Each row was made from one small tree. The marks that hang from a mark follow it in brackets, in alphabetical order. Every link used is in the known rows. Write each row's tree.
Known rows
rata(pinir(vinak)): [-35   9  14  -9  37  20 -29  23 -15  15  27 -23 -40 -21   6  12  -8 -24
 -13  15   6 -15]
pinir(vinak): [-10  10  18   2  27  30 -21  17  -9  20  37  -9 -41 -27   6  -5  -7 -17
  -3  22  23  -7]
sasite(govit): [ 10   6   9   9  20  32 -41   8  -3  27  41 -31 -24 -40  16 -11 -14 -20
 -16  -7   3  -3]
luvusi(pinir(pudob(govit) rata)): [-12 -16   6 -15  23  14 -28   8  -1  49  59  -5  18 -20   6   8   0   2
   6   8 -28  10]
pumi(pinir(luvusi pudob(govit) vinak)): [ -4   8  29  -6  30  32 -25   8 -16  -8  13 -36  26 -25   3  -4   1 -10
   3  21   5 -25]
sasite(govit(pudob(pinir(luvusi rata)))): [ -2  -1   0  13  30  34  -6   2  -5  21   1 -12   4 -52  14 -29  -7 -27
  33  -7 -26 -18]
pudob(pinir(rata)): [-11   6   6   6  21   9 -28  24  -6  18  28  11   8 -40  15 -26  -8 -25
  18  18 -32   4]
pudob(pinir(luvusi rata)): [-15   9  10   7  25  25 -22  23 -13   7   9   7  22 -44  12 -10  -6 -16
  35  12 -47 -11]
pumi(pinir(luvusi)): [ -7  31  22   5  25  27 -39  20 -17  -7  16 -25  -8 -38   4 -16  -8 -19
 -11  22  13 -16]
vinak(pinir(luvusi pudob rata)): [ -2  -4   6 -20  19  35 -27   3 -20  31  29  -4   0 -31  -4  -9  -3  -2
  37  10 -68   1]
bago(govit(pudob)): [  1  15   0 -12  18  15  -6  22  -5  20  22  -6 -27 -32  10 -45  -7 -28
 -22  22  34   3]
luvusi(pinir(pudob(govit) vinak)): [-22  -9  15  -5  33  24 -19   8  -2  40  55 -20  -8 -13  -2  17  -1  -5
  -5  13   6 -10]
rata(pinir(pudob(govit) vinak)): [-18  -9  13 -21  36   9 -30  14 -16  22  25 -34   4 -14   8  17  -6 -14
  -8  10  -8 -13]
govit(pudob(pinir(rata vinak)) sasite): [-11   1  12  -4  39   3  12  10  -9  25 -17  14 -21 -42  15 -47   3 -34
  50  51   9 -14]
govit(pudob(pinir(rata)) sasite): [ -2   6   4  -4  33  -9  -1  13  -9  30 -16  13  -8 -48  20 -53  -3 -34
  42  47   2  -4]
rata(pinir): [-22  13   5  -9  29   4 -43  27 -16  21  31 -22 -29 -26  11   4 -14 -24
 -21  11   2  -3]
bago(govit): [ -2  17  12 -12  13  22 -29  28  -6   9  36  -8 -19 -28  13 -26  -8 -18
 -33  16  15   5]
pinir(rata): [  3   3   8  -8  16  21 -32  19  -8  28  42   9 -11 -35  16 -15  -5 -11
  11  16 -16  14]
pumi(pinir): [ -4  27  18   2  21  11 -44  23 -10   4  34 -22 -21 -35   7 -33 -10 -26
 -24  27  28  -1]
pinir(luvusi pudob(govit) rata vinak): [  4 -19  21 -17  26  46 -11   0 -16  16  16  -8  41 -26  11  17   7   9
  42   9 -40 -14]
govit(pudob(pinir(vinak)) sasite): [-12  10  11   4  41  -2   7  13  -9  25 -19  -3 -34 -41  11 -44  -5 -40
  30  52  33 -22]
vinak(pinir(luvusi rata)): [-14  -1   9 -13  22  42 -32   6 -17  33  28   0 -14 -40   2 -12 -11  -5
  22   8 -45   1]
sasite(govit(pudob(pinir(luvusi)))): [ -2  11   0  20  32  28 -10   4  -5  19  -1 -24  -6 -49  10 -27 -13 -31
  19  -7  -4 -24]
pudob(govit(sasite) pinir(luvusi rata)): [ -5  -6  23  -7  30  11 -29  14 -13  17 -21  -3  59 -50  29 -13  -9  -9
  33  23 -30 -11]
roruv(pinir(luvusi pudob rata vinak)): [ -9   7  19 -36  38  41 -10   5 -23  -2  10 -17 -17 -32   4   3   0  -7
  41  20 -53  -7]
pinir(luvusi pudob rata vinak): [ -1  -8  19 -11  26  50  -3   6 -20   6  21   0   4 -22   3  13  12   2
  51  15 -48 -18]

Which tree is each row?
[ -6  -4   5 -22  28  -5 -42  19 -16  29  28 -33  17 -20  12  11 -12 -15
 -17   5 -15  -1]
rata(pinir(pudob(govit)))
[ -2  15   4   3  34 -15  -3  16 -10  31 -15  -3 -22 -45  14 -50 -10 -40
  22  46  27  -9]
govit(pudob(pinir) sasite)
[-15  -2   5  -8  23  19 -21  14  -4  40  63   3 -14 -18   0   6   5  -4
  16  14 -37   8]
luvusi(pinir(pudob rata))
[  1  14  10 -37  32  27 -24   9 -23   4  15 -18  -6 -37   9  -4  -5  -7
  30  14 -60   6]
roruv(pinir(luvusi pudob rata))
[  8 -22  16 -21  23  28 -19   5  -9  27  35  -4  27 -21  13  -1   4  -1
  26  17 -23   5]
pinir(pudob(govit) rata vinak)
[ -1   8  18  -3  29  42  -5  11 -20   5  20 -20 -12 -21  -2  18   4  -5
  27  16 -19 -27]
pinir(luvusi pudob vinak)
[ 20 -13  19 -24  22  21 -24   2 -20  23  -1  -9  52 -36  23   4   3   8
  40  21 -43  -3]
pinir(luvusi pudob(govit(sasite)) rata)
[-26   6  15 -13  39  31 -15  17 -26   2  10 -32 -16 -15  -1  33   1 -12
  16   9 -29 -32]
rata(pinir(luvusi pudob vinak))
[-22 -22  16 -13  31  31 -15   5  -1  40  55  -4   6 -15   2  14   6   3
  14  13 -21  -2]
luvusi(pinir(pudob(govit) rata vinak))
[ 12   2   9 -12  18  33 -16  10 -20  13  25  -2  17 -29   8   6   6   1
  41  10 -57  -3]
pinir(luvusi pudob rata)
[ -5  18   8 -11  27  -5   0  24  -7  12 -15  -2 -13 -39  17 -60  -4 -38
  -3  42  25  -8]
bago(govit(pudob(pinir) sasite))
[-19  16  31  -3  30  49 -22  15 -15 -14  15  -5  -7 -34   5 -14   6 -11
  21  25  -5 -20]
pumi(pinir(luvusi rata vinak))
[-27  -8  14  -9  31  33  -9   9  -4  33  60   4 -27 -12  -5  14  12  -4
  24  19 -29  -6]
luvusi(pinir(pudob rata vinak))
[ -9  16  -1  -2  22   3  -3  28  -3  11  10  -1 -10 -36   8 -54  -9 -39
 -15  25  20  -5]
bago(govit(pudob(pinir)))
[-26   6  19   7  32  40  -9  19 -12  -3   5   8   9 -38   8  -4   0 -17
  42  17 -42 -27]
pudob(pinir(luvusi rata vinak))
[ 11   7   8 -37  31   1 -40  11 -15  26  25 -37   2 -35  12 -16 -20 -17
 -14  17 -11  18]
roruv(pinir(pudob(govit)))
[-20 -10  23 -11  38  16 -17   5  -4  40  35 -21 -11 -16   5  13   3  -5
   3  28  12 -12]
luvusi(pinir(pudob(govit(sasite)) vinak))
[-19   4   4   6  36  31  13  12 -11  14  -7  11  -5 -41   4 -27  -1 -26
  52  23 -13 -24]
govit(pudob(pinir(luvusi rata vinak)))
[-26  16  19  16  35  33 -12  21 -13  -1   4 -10  -8 -36   4  -1  -8 -23
  22  17 -12 -33]
pudob(pinir(luvusi vinak))
[-16   0   2   3  33  15   8  14  -5  24   9  15 -14 -39   6 -41  -3 -35
  37  30   1  -9]
govit(pudob(pinir(rata vinak)))
[  5  28  18  -2  22  21 -31  17 -21 -10  20 -30   5 -29  -2 -14   0 -16
   3  22  -8 -16]
pumi(pinir(luvusi pudob))
[ -5   8   8  -1  35   5   5  10 -14  21 -30  10   2 -51  17 -39  -1 -27
  55  39 -11 -15]
govit(pudob(pinir(luvusi rata)) sasite)
[-38   8  18  -8  40  37 -22  20 -21   4  10 -27 -30 -25   5  29  -7 -15
   3   7  -8 -32]
rata(pinir(luvusi vinak))
